Each row comes from the steps of one walk. Every step used is in the known rows, and no mark comes twice. Write the walk behind each row, first mark first.
Known rows
Y -> N -> U -> Q -> K: [ 19.0   4.0  -0.8  -6.4  17.7  16.4 -16.3   4.0  10.5   0.1  15.9  11.4
  35.2  29.3  47.4   5.1  27.1 -14.3 -18.2  18.3  -6.9 -20.1  11.8  -3.9
   5.7]
N -> H -> G: [-33.8   8.7  -5.7  -0.5  -4.8  18.3 -12.6  -4.6  11.2  18.6  19.3  27.5
  -9.3  12.0  -1.1 -10.1  -7.9 -21.2  15.9 -11.2 -17.8  -7.6  -3.4  12.4
  -8.4]
Q -> K -> G -> U -> N -> H: [  9.8   3.6  -2.8 -15.9  19.3 -30.5 -15.7  -4.0  25.4  12.7   5.7  19.0
 -21.3  -4.3  -7.8  10.6   3.7  38.1 -21.9 -26.5 -17.3  65.5  -0.3  40.1
   7.3]
G -> K -> Q -> U -> N -> H: [ -3.2  27.2  11.5 -40.9   6.7  17.7  11.3 -11.3  62.7  31.5  30.7 -41.2
  -9.7 -39.8  -2.8   8.0 -27.2  46.3 -36.3 -38.9  -0.3  40.4  16.5   5.3
 -20.0]
U -> Q -> Y -> N -> H -> G: [-63.2  30.3 -34.7 -10.5 -28.2  12.8 -29.6   7.3  29.2 -10.2  36.3  19.6
  11.6  65.1  30.0 -11.2   6.4 -11.8  27.4 -21.8   4.7   0.8  17.5  12.5
   7.9]
U -> Q -> K: [ 12.7  -9.7  21.4   0.3  14.8  -6.4   1.3   6.1   5.3  14.7   6.7 -15.4
  20.6  40.4  23.1   7.1  -4.8  -6.6   4.4  42.1 -17.5  -1.4  -2.7 -15.5
  14.8]
N -> H: [-13.9   5.2  -3.4  -2.9   4.5  -1.0 -17.2 -18.0   5.2  17.9  12.2   2.1
 -15.4  -3.7  -5.9  -5.4  -5.0   0.9  11.3 -20.7  -1.4   0.8  -2.1  14.2
  -9.4]
Y -> N -> H -> G -> K -> Q: [-10.9  35.5 -13.3  -6.4   0.8  36.3   1.2   8.7  13.8  36.7  19.7   4.0
   9.0  15.9  14.7 -28.2 -15.9  12.5   6.2 -50.3 -10.0  32.0  27.7  26.2
 -26.4]
U -> Q -> K -> G: [  9.9   9.3  37.0  -0.9  10.4 -11.6   9.8  27.7   8.7  43.4  14.7  -7.1
  33.4  37.5   9.6   1.9   1.0   5.2  -7.2  38.2 -14.1  21.1 -10.5  12.4
  18.4]
Q -> U: [ -0.4   6.0  17.8 -10.0  -8.0   2.1  12.3 -13.1  40.8 -10.7   2.6 -18.4
   8.6 -15.8   1.7  20.5  -9.9  -8.5 -26.1  -0.6 -22.3   5.0  -5.5 -19.0
  -4.2]
Y -> N -> H -> G -> U: [-21.2   8.4 -25.2   5.6  -9.3   7.4 -26.3 -10.1   6.5 -15.8 -11.8  37.3
 -17.9  24.1  -0.2  -8.9   9.4 -10.5   3.6 -40.4 -28.2  33.4  22.4  31.9
   1.7]
G -> U -> Q -> K: [  7.0 -22.4  38.0   1.5  21.0 -23.9  -2.2   1.6  10.3   3.9 -24.9 -18.9
   8.2  39.2  14.7  17.2  -0.6 -10.1  -5.0  26.4 -33.9  25.1   8.4  -8.6
  29.9]
Y -> Q -> K -> G: [ 22.6  -2.9  48.3  18.8  21.6  -4.6   1.0   8.6  17.6  48.9  21.6  -5.9
  27.2  12.8   9.1   2.8   3.4  20.9   1.1  -2.1 -21.9  48.3  -0.2  -9.9
  -5.4]
Q -> Y -> N: [-14.6  18.6 -51.9  -3.5 -15.2  -8.2 -12.6   1.6  15.1 -48.6   4.4   8.8
   6.3  27.7  30.8   2.7  11.5  10.9   5.3 -49.4  17.9  21.0  17.8  -3.9
  -5.9]
N -> H -> G -> K -> Q: [-26.3  22.1  20.3  -7.1   7.6  33.5   5.3   9.4  25.0  56.8  18.4 -11.0
   3.0   6.5   3.7 -22.1 -30.4   0.2   8.3 -32.7 -17.8  19.4  14.6  19.2
 -19.0]
G -> K -> Q: [  6.6  14.5  25.4 -10.0  13.4  16.6  22.0  16.1  13.0  42.0  -0.8 -36.4
  10.9  -6.6   5.7 -11.1 -22.4  20.1  -7.8 -21.9   0.5  24.7  15.8   0.8
  -9.9]
H -> G -> U: [-25.9 -10.5  13.9   2.7  -4.2   3.8  -3.3   5.4  11.5 -10.9 -23.0  19.7
  -7.9  14.3  -7.1   6.4   0.3 -23.4  -7.7  -6.8 -36.7  19.1  11.0   4.5
  15.6]
U -> N: [  3.9   4.3 -31.0 -21.7  -5.2  -1.2  -1.9   3.9   2.8 -17.5  17.4  12.4
 -12.7 -15.1  -5.1   2.4  10.5  31.0 -14.8   3.2  24.2   7.3   5.2   6.9
   4.9]
N -> U -> G -> K -> Q -> Y: [-53.6  16.7  -0.6 -40.5   9.2  21.2   0.0  36.7  52.8  16.2  23.4 -20.4
  34.1  11.4  34.0  17.1 -16.1   2.5 -28.3 -58.1  24.5 -20.3  34.4 -12.8
  -8.0]
U -> Q -> Y -> N -> H: [-42.8  26.2 -34.4  -9.9 -14.6  -4.1 -33.0  -6.5  24.0 -10.0  27.7  -2.2
   7.1  51.6  25.0  -8.3   9.9  11.1  24.5 -29.2  20.4  12.3  19.2  11.8
   7.0]
Y -> N -> H -> G -> U -> Q: [-33.9  16.2   0.5  -1.3 -11.4  11.3 -30.6   1.8   9.1   5.8  -1.6  22.4
  -2.8  50.0  -0.9 -11.9  14.6 -13.2   9.0  -2.1 -26.2  22.4  27.1  29.4
  20.3]
H -> N: [ -5.8  -2.9 -11.1   1.6   6.1  11.3  15.8   1.1   6.9 -51.6  12.3  15.2
 -16.8   3.1   6.1  -0.7   6.0  14.5 -16.4  -4.6  -2.1  16.6  -2.7  -0.3
  -5.3]
K -> Q -> Y: [-36.8   9.4 -12.5  -7.2 -17.8   3.4  20.9   7.6  46.1  -7.9  10.3 -11.2
  11.4  18.2  21.2  -9.7  -5.9  14.4   5.2 -21.3  23.7  21.1  23.8 -33.9
  -6.4]
Q -> K: [ 25.0 -14.4   2.4   6.6  19.5  -9.0   7.6  -6.6   4.4  -6.6  -2.6   0.3
   5.9  14.1  27.5   9.5 -10.7  -7.3  -0.9   2.0 -18.0   9.6 -11.5 -15.4
  -4.5]
U -> G -> K -> Q -> Y -> N -> H: [-41.8  34.2 -46.0 -25.3  -2.3   7.9 -11.1  19.6  32.4   5.6  27.8 -15.9
  22.5  38.7  27.8  -0.3 -24.5  29.7   4.1 -89.7  26.5  27.8  40.8  11.4
 -16.6]
N -> U -> G -> H: [-21.2  -2.5   9.4 -36.9  15.2  22.6 -28.0  -6.5  18.6  41.3  31.2  23.6
  54.0  -7.2  -3.7  23.4  13.7 -31.8 -32.0  11.2 -14.8 -40.5   6.1   0.6
  26.0]
K -> G: [ -4.7  18.6  15.8  -1.2  -8.3  -4.7   4.9  20.4   5.9  27.6  10.1   7.9
  13.1  -3.7 -15.2  -3.8   4.2  14.2  -9.6   0.2   1.8  23.5  -6.8  27.5
   0.7]

Which walk is each row?
[-50.0   2.8  18.7 -35.9  12.4  18.8 -18.8 -10.6  58.6  -9.6  50.6  11.8
  33.8  18.0  28.2  14.8  25.1 -16.9 -27.9  14.4 -10.0 -15.5   4.8  -8.3
  37.4] : G -> H -> N -> U -> Q -> Y
[  2.7  -5.4   2.6 -10.1  15.1  12.8   4.2 -22.1  13.5  -9.5  27.5  17.4
  13.0  -3.2  -0.6   2.4   8.6   3.2 -20.5  13.3 -28.0  24.6  -8.1   2.1
  17.3] : G -> H -> N
[-15.2  -1.7  -1.4  -9.6  16.7  29.5   2.5  -1.4  21.2 -40.3  24.3  30.1
  -8.9 -17.7  16.9   4.9  22.1  -1.4 -37.9  -9.1  -1.1 -20.3  -0.6   2.4
  -9.8] : H -> N -> U
[ -8.4   4.9  31.7   2.0  -1.8 -20.4  -1.2  18.0  12.3  18.0 -20.1   3.4
   0.9  -1.4 -24.7   3.9   9.0  10.8 -19.0 -13.3 -16.0  50.5   7.8  32.0
  15.1] : K -> G -> U
[-15.4  17.2  21.8  -8.5   3.7  32.3  23.5  28.0  19.7  38.5   7.7 -13.1
  17.2   9.1   8.2 -13.6 -23.2  -1.0  -5.5 -14.7 -14.8  15.6  16.0   1.0
  -8.4] : H -> G -> K -> Q
[-21.5  15.8  15.0  -7.5  12.5  15.8 -20.6   2.6   8.2  38.6  14.9  -4.0
 -10.5   6.9   3.8  -1.7 -27.9 -17.0  11.8 -44.1 -32.1   0.2  -6.9  37.8
 -11.8] : N -> H -> G -> K
[-25.4  13.0  17.3 -31.0  15.5  34.4   4.3  34.4  24.5  41.7  18.0 -16.4
  33.9  -7.5  12.2   8.5 -15.4   0.5 -34.5 -25.9  13.4 -25.3  29.7   0.5
  -8.2] : N -> U -> G -> K -> Q
[-27.5  19.6 -28.7 -11.0 -20.6  -6.3 -16.4  13.1  16.3 -29.2  15.3  -4.4
  22.2  53.4  29.0  -2.4  14.5   7.0  12.9 -10.8  22.3  10.1  23.6  -1.1
  14.2] : U -> Q -> Y -> N
[-19.2  -9.5  38.7  -5.7   1.1 -12.9  -6.9   9.4   8.4  11.4 -21.8 -18.2
   3.0  24.9 -11.5   3.7   7.4  -3.5  -3.6  23.7 -16.1  14.9  17.7   4.0
  33.6] : G -> U -> Q
[-34.0  14.1 -45.7 -37.6  -3.3  13.1 -40.1  -6.2  33.9 -10.0  36.1  32.9
  60.8  18.8  31.7  24.7  21.4 -20.6 -27.9 -35.5   4.1 -24.5  22.1  -5.1
  19.7] : Q -> Y -> N -> U -> G -> H
[ 16.7   2.0  30.2 -14.6  39.6  16.6   0.9  -9.9  36.6  17.2  42.1  37.0
  38.4 -14.5  21.6  16.2  23.0  -6.3 -53.2  13.4 -43.2  23.5 -22.5  15.3
  12.6] : Q -> K -> G -> H -> N -> U
[-19.3  34.2 -29.8  -9.6   3.0   5.6  -9.7  -1.8  37.3  11.7  17.0 -23.8
   5.8  22.1  34.5 -15.2 -16.8  34.0  11.7 -85.3  18.6  47.5  32.1  14.9
 -22.7] : G -> K -> Q -> Y -> N -> H
[  7.1  13.1 -24.6  -6.0   2.0  22.0 -19.7  -5.5   3.8 -15.4   6.9  26.8
  13.7 -10.3  19.9  -2.2  31.2  -3.9 -20.8 -23.7  11.2 -19.1  15.4  12.4
 -11.0] : Y -> N -> U
[ -9.2  28.8 -27.6 -13.5  -2.5   5.9   7.7  17.0  30.2  -8.0   6.3 -28.4
  18.2  22.7  37.2  -8.0 -11.9  31.3   0.1 -67.8  21.2  44.6  34.1  -0.6
 -13.6] : G -> K -> Q -> Y -> N
[ 24.4   4.4  16.0   6.7  14.5 -13.0  10.9  15.4   9.7  22.8   6.6   7.6
  20.0  11.8  10.9   5.8  -4.8   8.2 -10.9   3.6 -17.1  32.4 -16.2  12.6
  -2.5] : Q -> K -> G
[-33.3  31.0 -38.4 -12.6  -6.1   7.0 -34.7   2.9  22.6 -12.4  22.5   4.4
  -4.5  34.6  35.3  -1.8 -16.2  -3.6  17.0 -90.4 -12.3  20.3  10.4  34.8
 -15.8] : Q -> Y -> N -> H -> G -> K
[-20.1  10.8  56.5  -5.8  -2.6 -18.2  -7.2  29.4  12.9  39.3  -9.3  -9.1
  16.1  20.2 -27.3   1.9  13.5  10.5 -12.9  26.5 -13.9  42.5  12.1  33.7
  34.6] : K -> G -> U -> Q
[-29.8   8.2 -13.5  -8.3 -16.8 -20.1 -20.2   7.3  24.0 -36.0 -13.4 -10.3
   9.4  55.1  19.7   9.8  19.1   7.3   1.4 -23.2   2.8  35.5  32.7   3.4
  30.4] : G -> U -> Q -> Y -> N
[-49.2  14.8  36.2 -11.4 -15.0 -30.7 -11.4  30.2  40.3  10.8  -5.1 -14.4
  13.8  40.3  -5.3  11.4  10.8  10.8  -5.2  -6.4  -1.9  44.7  16.3  20.5
  37.0] : K -> G -> U -> Q -> Y
[ 25.3 -21.7  30.8  18.3  26.9   2.2  -3.5 -10.6  13.3  21.7  14.2 -16.1
  15.8  16.0  22.9   8.7   0.4   8.2   9.8  -4.0 -25.2  22.3   7.6 -40.3
  -5.2] : Y -> Q -> K
[ -8.1  11.1  23.4  -9.2 -15.2  17.9  37.8  -6.2  57.2  11.2   8.2 -24.1
  17.2 -17.1   1.1   2.6 -13.9   9.4 -32.9   7.7  -9.9  25.8  14.6 -40.5
  -9.9] : K -> Q -> U
[-48.4  25.2 -57.0  -2.0 -22.1   9.4 -25.1  -6.1  27.5 -34.8  25.1  34.8
  -5.0  39.0  31.1  -7.4   3.2  -8.5  20.3 -59.6   1.7  11.9  12.7  10.8
 -11.6] : Q -> Y -> N -> H -> G
[  7.4  21.3  11.5 -41.0  -0.4  15.5  29.9   6.5  56.6  12.4  20.4 -46.0
   7.2 -36.8   2.6  13.2 -23.0  44.9 -50.1 -21.1  -1.0  37.8  14.8 -10.8
  -9.4] : G -> K -> Q -> U -> N
[-13.9  -0.5  -2.2 -25.7   2.9   3.3 -14.4  -2.8   4.0  33.0  23.0  11.8
  46.4  11.6 -12.7  17.5  -4.1 -15.2 -12.2  13.6 -20.2  -8.0   1.9  -1.7
  32.5] : U -> G -> H
[ -7.5  23.9 -14.9 -29.3   9.8  39.3  -1.6  32.4  12.8  20.9  18.2  -1.9
  40.9   4.3  22.9   1.3   2.0  12.1 -37.3 -46.1  18.9 -12.0  43.9   9.5
 -14.0] : Y -> N -> U -> G -> K -> Q
[ 25.4  -0.3  19.5  -3.0  30.1  -3.0  14.4  -4.8  23.2  13.1  33.9  26.5
  32.2   7.2  11.0  12.2   3.0  11.0 -31.1  14.9 -46.2  55.8 -26.0  14.5
  15.6] : Q -> K -> G -> H -> N
[-13.9  26.0   8.0 -41.6 -11.7  35.6  34.5  17.3  60.7  11.0  26.0 -22.5
  10.8 -23.3   4.9   9.6 -24.0  23.0 -49.0 -13.0 -15.1  31.2  14.8 -11.5
  -9.6] : H -> G -> K -> Q -> U -> N
[-29.4  12.5 -38.8 -23.5 -10.5  17.7 -17.1  -1.4  12.8  -2.1  34.1  38.4
 -21.4  -3.4  -6.4  -8.1   1.0  10.5  -0.2  -9.4   4.7  -0.2   1.7  23.9
  -4.4] : U -> N -> H -> G
[-60.5  12.5 -13.6 -41.7  16.9  32.8  15.5  35.8  56.7 -35.6  37.5  -1.0
  16.5  14.1  38.4  17.2  -8.5  16.1 -45.6 -61.7  21.7  -7.6  31.2 -12.6
 -10.5] : H -> N -> U -> G -> K -> Q -> Y
[ -7.8   7.4  22.6 -32.4   4.6   2.8   6.0  15.9  30.8   3.4   9.7 -43.3
  23.7  -0.7   2.5  43.7 -34.6  -6.3 -37.9 -31.4 -28.2  -0.5  -1.0   0.6
  -1.5] : Q -> U -> G -> K
[-13.9  11.4   9.7 -24.4   8.6  18.4  19.6  37.0   8.1  36.0  11.0 -28.5
  28.7  12.6   1.5   2.7 -28.4  17.0 -14.4 -22.5   8.8   8.8  27.1  -2.7
  -6.6] : U -> G -> K -> Q
[-47.9  35.4 -17.2 -18.7  -6.5  10.7 -36.1  15.9  26.2   6.8  30.1 -10.9
  10.6  61.4  34.3  -2.2 -12.9  -5.1  22.6 -53.3  -7.8   9.2  14.5  35.2
   5.8] : U -> Q -> Y -> N -> H -> G -> K
[-51.9  -0.5  33.0  -4.8  -3.7   5.2 -23.4   2.2  20.1  27.3  -1.7   9.5
  -8.2  38.4 -12.1  -4.3  -0.7 -23.0   9.4  13.0 -33.7   9.1  15.3  22.6
  28.2] : N -> H -> G -> U -> Q
[-18.2  -9.6  37.2 -25.4   8.0  27.5   1.9 -20.2  58.9   0.2  57.3  -7.4
  45.6  -2.9  -8.0  36.5   2.3   6.3 -41.3   5.5 -48.8  27.7  11.6 -45.4
  19.2] : Y -> Q -> U -> G -> H -> N
[-23.3  16.3   4.1 -15.5   5.0   1.1  12.9  17.9  42.1  11.1   4.4 -43.4
  10.3  13.5  25.0  -2.0 -26.7  20.4   0.5 -51.3  13.4  30.9  19.3 -10.8
  -8.1] : G -> K -> Q -> Y
[  2.2  20.5 -34.8   5.2  -3.1   4.0 -22.1 -19.6  -4.9  -2.0  13.3  18.3
  -7.9   6.8   6.6 -14.8   7.8  11.3  10.5 -37.1   5.8  17.2  12.4  26.3
 -14.9] : Y -> N -> H
[ 21.1  -7.7  32.0   9.3  19.9 -29.1   3.8  11.9  15.8  14.5 -24.2   2.7
   5.8  12.5   0.9  15.8  -1.5   4.7 -19.4  -9.3 -36.0  59.1  -5.3  17.0
  12.1] : Q -> K -> G -> U
[ -8.8  10.0  17.8  -8.8   7.9  16.1  -3.7  21.7  -0.9  18.1   2.8  -9.9
   4.5  10.2   9.9   5.9 -22.6 -16.0  -3.3 -23.3 -29.7  -1.1  -5.7  23.5
  -1.4] : H -> G -> K
[ -8.4  15.3  29.4 -22.3  20.3  24.9  -6.5  -2.6  32.5  25.7  44.1  39.2
  32.9 -28.3  -7.0   4.9  31.0   1.0 -51.3   7.7 -24.9  14.1 -11.5  33.4
  14.5] : K -> G -> H -> N -> U
[-13.0   9.0 -32.5 -24.7   0.0  -0.8 -20.2 -14.1  10.2  -1.3  28.5  14.0
 -27.3 -19.9  -8.8  -3.8   4.5  32.3  -2.2 -16.5  22.1   8.5   3.5  20.6
  -2.1] : U -> N -> H
